In the rows, 128 means zero.
Known rows, with every step that occurs:
g, c, u, d: [116 129 145 183  99  81  98 138 142 146  94 146 169 173 187 111  93  98
 138 126 166 132  72 113 118 200 219 124 144 116 155 115 103  86  85 159
 160 141  80 146 204]
m, n, g: [190 107 171 130 117  94 124  95  85 141 133 131 123 151 129  96 135 100
 101  96 109 100 106 154 137 130 102 140  95 140 110 131 120 136  85 106
 107 131 159 146 137]
e, b: [100 140 164 161 126 114 103 160 123 138 150 142 116 146 108 120 153 156
 135 148  99 149 155 152 138 118 120 157 145 106  78 129  72 123 147 112
 127 106 187 129 142]
v, m, n: [165  82 205 117 165 187 126 137 116 102 166 129 117 229 123 110 147 188
 188 155 140 115  86 174 139 175  35 134  94 127 155 125  99 136 115 102
 118  83 130  92 167]
q, c, n: [109 118 120  84 192 124 125  81  97  84 130  96 137  82 137  58 108  84
  97 104 138 125 117 129 154 109  73 112 151 137 114 139 158 111 161 120
 103  89 107 114 137]
n, g, c, e: [143  84 114 143  92  80 149  95 105 109 121 131 148 102 166  71  68  76
  81 133 127  91 157 106 140 122 206 120 124 144  94 134 131 110 128 120
 149 181 106 131 111]
g, c, e: [118  66 122 157 136  97 146 113 114  96 114 146 132 178 159  88  58 113
 107 168 153 121 116 109 111 135 194 107 125 115  99 127 111  76 135 152
 140 186  98 138 150]
g, c, n: [115 113 147 124 165  67 123 105  77  95 101 158 132 145 143 100  97  63
 114 135 182 117  75 129 112 140 176 137 158 141 114 144 122  94 138 152
 132 107 104 143 177]
e, b, x: [108 188 166 164 126  97 110 176 124 117 177 151 104 164 109 166 184 183
 123 152 117 150 166 122 140 151 111 192 143  88  90 134  97 128 146 130
 111  62 193 124 149]
q, c, d: [113 112  85 125 135 144 117  83 126  97 124  99 162 106 158  97 113 107
  70  81 126 135 142 108 135 125  52  94 150 144 122 110 150 125 114 119
 129 133  96 127 141]
n, m, v, c, e, b: [ 66 124 182  97 122 135 104 172 178 117 115  71  75 146  99 143 120 139
 181 164 112 130 144 109 123  67 108 135 120 141  99 138  83 137 129  65
 110 170 161 123  72]
d, u: [ 87 132 109 104 147 151 127 132 135 142 119 199 135 120 113 138 143 168
 152 116  85 159 116 121 124 173 123  96 100 108 106 132 138  81 154 119
 172 128 152 118 140]
u, d: [128 126  91 129 124 102 101 160 133 151 171 144 162 144 172 138 161 115
 129 117 107 119  97 148 114 161 109 154 122 100 189 119 102 126 124 150
 127 167 132 163 188]
d, u, c, e, b: [127 184 128 162 119 174 162 134 151 152 128 177 142 105  98 152 111 184
 161 148  59 144 128 132 122 171 157  94 122  99  84 116 148  92 151 111
 187 122 143 137  93]
b, x: [142 167 123 112 137 108 127 168 119 105 162 166 108 170 146 164 182 174
 125 135 152 143 144  90 137 180  96 174 108 101 147 128 144 116 154 164
 108  88 157 119 170]
v, q, c, d, u: [127 123  41 128 178 164 129  98 118 100 144 151 130 135 145 190  97 154
  91  87  92 144 124 143 121 110  84  77 148 104 157 119 158 149 159 165
 168 112  88 112 136]
e, b, c: [ 76 164 151 145 119 104 106 154 167 119 151 140 103 133  70 143 174 161
 130 162 105 166 177 136 121 127 115 172 138 126  91 107  89 134 100 147
  87 118 169 122 173]
v, c, u: [133 142 163 131 114  81 117 132 190 137  95 145 113 178 179 109  97 152
 146 115 140 156 150  97 114 172 166 119 140 126 144  90 134 134  92 183
 157 143 124  89 155]
b, e, c, n, m, v: [ 99 133  67  82 125 153 132 143 130 156 119  87 132  62  70 149 184 136
  93 150 174 112 143 155  95  68  71 162 139 165 176 172 129 108 141 133
  34 105  93 156  88]
n, m, v, c: [ 89 106 169  63 129 150  90 178 169 120 104  98  71 134 113 150 147 123
 192 136 141 131 132 100 135  91  87 145 114 152 143 125  98 146 122  77
 113 153 156 122 101]
d, u, c, e, b, x: [133 214 135 170 122 161 163 147 148 139 143 181 137 116  99 179 132 201
 156 151  67 148 135 113 121 190 152 118 120  91  91 119 159  94 153 126
 181  92 148 133  99]
e, c, n: [124 140  89 126 178 121 160 111  87 167 144 122 130  85  80 128 123 124
 101 122 145 117 119 138 109  76  96 159 153 114 115 156 125 120 158 145
  81 115 143 150 127]
n, m, v, c, q: [ 92 116 167  79 120 134  94 173 172 125  98  79  83 131 112 168 154 119
 183 136 156 126 133  95 121  96 124 126 104 149 136 130 109 175 128  88
 115 161 158 109  99]
d, u, c: [148 171 123 128 132 190 142 143 139 154 117 210 131  95 113 162 146 165
 175 119  91 148 112 122 138 195 130 107 117 113 129 104 154 105 153 125
 190 101 143 131 130]
e, c, d, u: [103 150  50 159 127 150 158 105 126 183 136 154 161  88  76 194 127 165
  82  92  99 138 131 107  89 115  79 121 144 118 108 134 129 115 118 131
 138 147 131 159 121]
e, c: [135 102  82 145 156 163 147 134 115 180 155 144 109  98  88 138 131 168
 108 132 134 127 155 121 130  90  86 165 135  95 120 126 100 115 141 140
  90 140 164 146 132]
n, m, v, c, d: [ 85 127 155  69 105 132  95 166 171 119  98  89  94 143 125 175 146 112
 171 115 137 132 122  95 109  90  74 129 123 169 146 126 103 151 110  74
 124 170 134 134 105]
v, c: [141 107 142 112 153  96 117 136 160 111 142 172  89 165 163 122 123 142
 130 124 124 138 167 111 118 150 118 152 140 117 146  89 116 145 112 177
 135 155 157 107 152]
n, g: [154 112 109 104  94 102 127 116 110 136 134 143 142  82 157  94 132  98
 104 101 112 106 167 119 156 121 141 138 115 149 121 135 131 138 141 109
 144 148 144 120 118]
m, v: [109  85 145 130 135 155 110 140 118 147 129 118 113 169 117 130 170 112
 179 125 165 153  95 118 159  87 105 134 113 126 156 139 106 137 124 119
 133 110 126 148 115]
b, e: [130 100  70  89 107 136 119 155 141 126 126 152 145 127 150 116 189 158
  85 147 156 129 166 156 101 149  97 140 118 148 187 128 133  95 143 169
  84 125  88 127 145]
n, g, c, e, b: [127 105 137 168  85  73 139  98 108 110 136 126 147 100 146  80  69  84
  77 144 110  96 170 116 145 111 213 137 142 137  63 139 109 116 123 107
 147 161 123 133 100]
m, n, g, c, e, b: [170 103 194 189 111  70 131  81  86 124 132 117 127 168 116  89  87  93
  84 133 105  93 109 156 127 123 163 138 122 131  62 131  97 120  69 101
 110 130 151 158 121]
b, c, g: [ 88 172 108  99  98 137 138 160 185  93 126 105 113 104 129 127 147 130
 122 114 128 188 180 117 110 145 147 131 124 145 151 101 167 148  64 160
  87 194 148 103 165]
m, n, g, c: [188  89 183 157 123  84 115  87  76 126 123 145 122 158 134  96 111  79
  96 107 135  93  98 149 140 150 140 147 117 144 102 122 110 128  67 115
 114 122 145 156 149]
b, e, c: [134 101  41 124 126 169 138 144 134 164 145 140 139  82 100 135 181 179
  67 151 155 122 184 151 100 117  81 165 136 129 175 134 122 102 136 176
  51 124 105 144 123]
c, q: [138 115 105 139 119  97 127 135 127 143 117 115 151 142 144 136 164 130
 117 126 166 118 129 113 101 143 186  98 101 114 122 131 144 172 160 162
 133 155 151  99 155]
m, n: [173 100 176 131 151 117 117 120  93 139 129 142 106 209 123 112 141 132
 130 117 131 125  77 163 117 144  76 133  98 119 123 122 106 119  97 130
  99 118 159 150 170]
u, c, n, m, v, q: [180 185 138  88 143 164 140 166 103 133 109 115 100 110 122 187 133  96
 199 132 154 109  74 157 122  96 111 141 144 150 178 135 151 166 178 118
 137  84 110 149 108]

Rows:
[199 188 140 151  90 198 152 179 135 132 119 120 124  91 179 127 121 126
 158 103 129 149 146 145 142 159 157 128 146 123 164  93 172 161 114 128
 153 147 149 132 112]	u, c, g
[ 97 118 133 160 116 104 151 132 135 121 145 100 135 170 125  93  91 162
 114 173  84 134 158 140 108  95 145 111 123  95  62 145 103  97 162 116
 126 177 141 129 106]	c, e, b
[ 76 119 143  47 179 150 107 103 114  88 108  54 118  67 108  79 121  77
 137 113 145 122 107 120 162  77  55 112 137 158 118 158 145 115 153  67
  86  96 113 119 102]	q, c, n, m, v
[133  99 101 117 179 148 120  87  87 114 148  86 111 117 124 144 127  81
 135  99 146 129 102 144 178  38 112 118 148 126 180 156 150 183 151 130
 134  70  86 128  77]	m, v, q, c, n, g
[124 137  45 132 104 187 147 159 144 147 140 101 140  60 124 124 163 170
  53 130 145 143 200 161 100 114 115 151 151 128 179 141 150 116 111 158
  53 152 118 136  90]	b, e, c, g
[214 154 125 167  99 151 147 153 128 161 118 135 143 114 145 158 159 129
 152 128 167 106 126 123 124 168 177 121 125 121 148  91 160 186 151 167
 156 123 142 125 139]	u, c, q
[182  80 202 147 129 143 127 108 102  95 153 109 140 185 131 113 135 141
 150 147 160  82 102 154 144 179 126 127 100 143 134 128 112 177  95 104
 133  89 125  82 144]	v, m, n, g, c, q
[117  88 165 133 153 130 107 132 152 131 138 131  85 183 128 142 158 112
 170 127 156 152 122 105 149  98 114 153 135 123 170 109 109 163  91 149
 137 123 138 134 107]	m, v, c
[ 73 206 153 174  80  77  94 156 200 153 136 113 145 144 101 147 162 156
 140 148 101 169 146 132 109 159 159 161 145 122 117 109  97 129  70 154
 101 124 139 127 190]	e, b, c, u, d
[171  71 201 136 134 154 147 100 105  83 159 110 139 204 136  86  94 153
 149 163 133  87 106 156 143 162 100 123  99 141 124 136 109 136  97  97
 130 116 103  97 127]	v, m, n, g, c, e
[ 94 125  87  94 115 108 161 120 187 103 137 118 122 155 108 119 121 151
 115 171 123 155 165 100  89 130 128 118  90 136 127 102 146 111 109 186
  86 209 105 114 168]	b, c, e
[138  80 102 136 164 166 117 147 107 140 149 131  89 199 128 186 154 135
 176 126 155 151  91 146 148  60 119 130 125 102 193 140 112 165 156 160
 145 101 109 137 116]	m, v, q
[156  96 122 158  86  68 124  99  97 124 115 132 157  81 159 107 117  67
  83 111 160  89 153 102 140 143 239 125 127 151 101 133 135 165 122 131
 150 148 131 117 129]	n, g, c, q
[141 114  69 173 143 140 153 125 118 187 147 107 134  92  84 159 149 160
  95 131 159 114 157 112 111  96 146 139 126  91 112 130 125 167 146 161
  92 150 167 126 128]	e, c, q
[137 154 120  77 122  49 143  95  82 117 121 117 159  78 145  90 122  56
  98  95 132  98 112 138 125 105 146 130 136 167 110 170 161 135 162 115
 126 116 121 127 122]	c, n, g
[113  73  95 116 164 162 148  85 136  86 139  84 136 112 151  45  70 132
  89 138 111 128 158 110 154 104  85  83 118 107 106 119 149  91 153 122
 112 164 103 111 110]	q, c, e
[155 179 114 148 118 168 144 136 147 167 110 184 152  88 112 181 160 161
 165 118 110 139 113 118 119 201 180  86 108 111 122 111 170 144 155 142
 192 110 151 118 126]	d, u, c, q
[141 133 129 161  64  61 110 110 128 147 105 135 180  97 186  96  95  65
 104 100 138 105 122 108 147 172 227 134 139 148 136 127 124 118  87 123
 165 145  95 137 152]	n, g, c, u, d
[ 92  98 123 151 159 153 136  91 138  93 150  73 133 109 124  54  76 146
  88 154  88 134 174 128 156  90  96 100 137  98  67 124 124  97 146 103
 110 143 126 114  96]	q, c, e, b
[150  88 126 136 100  91 123 107  97 116 124 157 137  88 161  91 104  71
  96 113 142  98 150 109 159 140 189 148 137 153 109 127 113 123 116 117
 151 140 123 130 134]	n, g, c
[ 93 118 132  76 135 194  91 168 153 126  87  68  86 128 121 154 118 142
 191 126 145 144 109 119 152  71  96  99 113 140 158 142 120 137 157  76
 121 117 106 105 103]	n, m, v, q, c, u
[154  82  62 117 204 175 120 123 107  93 160 144  90 141 154 145  97 155
 116 115 115 137 147 155 156  96  89 114 139  86 172 112 133 152 181 172
 132 109 115  98 144]	v, q, c
[ 75 149 157  38 143 105 115 146 106 117  89  77 117 115 105 131 147  71
 172 124 158 121  64 133 112  70  94 125 121 171 123 182 130 118 168  71
  98 116 120 135 115]	c, n, m, v
[120 105 114 160 106  85 119 113 105 108 104 161 159 170 165 140  98  85
  84 110 170 125  95 104  95 153 152 120 156 152 122 115 110 111  97 147
 158 155  89 154 181]	g, c, d
[107 141  19 127  97 156 146 119 145 167 131 150 174  77  91 182 176 180
  45 120 128 131 167 137  66 127  75 129 142 146 165 138 144  96 115 165
  87 135  81 155 110]	b, e, c, d, u
[139 202 126 139 109 204 152 158 149 141 109 171 137  70 136 153 130 157
 170  96  80 168 127 134 136 196 166  93 130 113 132 111 183 121 121 108
 196 128 156 123 100]	d, u, c, g
[117 124 154 157 136  80 146 126 173 102 154 127 100 181 141 112  80 160
 109 165  86 135 183 122 100 115 148 135 149  99  90 102 108 136 115 163
 131 181 161 112 105]	v, c, e, b
[109 199 150  84 137 173 136 143 133 151  93 157 128  72  82 175 148 123
 200 116 107 138  70 128 129 147 123 104 122 147 127 147 164 108 154  82
 175  79 125 141  95]	d, u, c, n, m, v
[164 185 166  83 123 155 135 160 110 141  96 107 116  90 118 153 145  84
 198 130 158 109  78 138 131 112 103 143 140 167 153 135 147 144 159  92
 128  91 121 154 109]	u, c, n, m, v
[ 81 171 143 167 106  88 108 146 172 130 143 113 122 128  69 160 187 157
 121 159 121 155 180 129 104 136 169 151 132 123  83 112 106 175 107 163
  91 127 176 105 167]	e, b, c, q
[109  84 113 170 181 178 120 113 117 115 163  81  95 174 107 151 113 139
 145 149 121 149 123 151 163  27 110 113 142  85 151 141 112 161 150 134
 131  98 105 132  70]	m, v, q, c, e, b
[103 103  77 144 171 179 117  96 121 123 137 119 122 156 114 195 136 129
 141  95 125 161  92 130 148  71  87  87 143 111 180 134 143 163 130 139
 161  87  80 134  90]	m, v, q, c, d, u
[188 116 197 168  97  73 115  83  96 141  94 128 138 167 141  86  96  84
 106  99 141 104  85 139 138 161 171 125 113 150  99 123 118 117  52 119
 128 114 125 146 154]	m, n, g, c, u
[ 81 107 160  68 124 144 114 163 175 114 104  78  77 149 119 137 116 128
 182 156 128 126 131  97 119  76  98 123 102 146 129 131 103 131 130  81
 112 190 143 120  81]	n, m, v, c, e
[ 97  93 120  64 163 200  90 170 136 110 118  82  70 124 109 164 133 132
 181 131 136 132 120 130 159  56  63 122 112 136 159 141 106 148 171  76
 107 124 129 116  96]	n, m, v, q, c
[183  88 200 110 136 167 134 118 109 102 169 118 129 187 129  98 147 166
 166 137 125  96 112 164 157 165  58 140  95 144 143 131 110 154 107  84
 125  82 131  88 140]	v, m, n, g
[ 99  89 153 190 132  91 135 120 113 101 127 133 128 176 132  91  63 125
 105 179 130 129 132 125 115 124 198 124 147 106  65 130  87  81 132 135
 134 163 122 142 136]	g, c, e, b
[120 167 122 145  78  92 104 153 166 180 102 117 185 170 189 119 126 130
 151 107 131 142  81 123 110 185 168 110 120 112 174 126 126 105 104 152
 150 149  89 135 189]	c, u, d
[185 129 186 177  92  62 105  93 102 154 113 123 160 170 156 104 109  75
 103  94 129  90  67 150 128 174 174 138 117 140 131 123 111 126  38 120
 128 126 115 163 169]	m, n, g, c, u, d
[144 121 140 150  68  75 120 103 120 136  86 138 161  97 173  79  85  77
 105 107 151 111 133  96 156 158 229 120 136 157 106 130 131 112 101 121
 166 132  95 116 138]	n, g, c, u
[136 138  43  98 117 114 151 110 110 156 138 114 159  37 100 124 169 127
  39 130 149  96 174 156  98  93 102 166 152 162 163 164 152 112 141 162
  52 108  90 147  97]	b, e, c, n, g
[148 153 145  86 143  30 135  93 129  99 132 141 120 104 158 109 103  71
  99 101 123 106 151 121 115 123 148 148 159 155 129 125 155 167 119 159
 134 132 138 108 118]	v, c, n, g
[134 198 129 113 144 148 151 123 120 146 107 194 148  85 109 158 136 133
 172 114 101 140  82 136 119 181 135 103 131 129 122 131 175 105 163 128
 184  81 132 137 126]	d, u, c, n
[136 163 109 134 124 178 172 131 148 148 119 183 145 111 121 147 108 172
 164 140  75 139 116 120 119 175 147  82 106 107 111 114 166  89 156 128
 192 139 125 132 104]	d, u, c, e
[ 99 132 126 151 161 139 138 103 137  79 168  79 124 123 125  79  99 165
  84 155  96 134 183 107 160 112  88 123 135  90  74 126 137 100 148 116
  97 115 133 111  99]	q, c, e, b, x
[154 201 126 106 122 137 156 109 114 152 110 186 158  46 116 150 135 112
 152  99  87 121 102 130 134 175 153 107 132 143 116 137 181 120 153 113
 190  86 126 134 104]	d, u, c, n, g
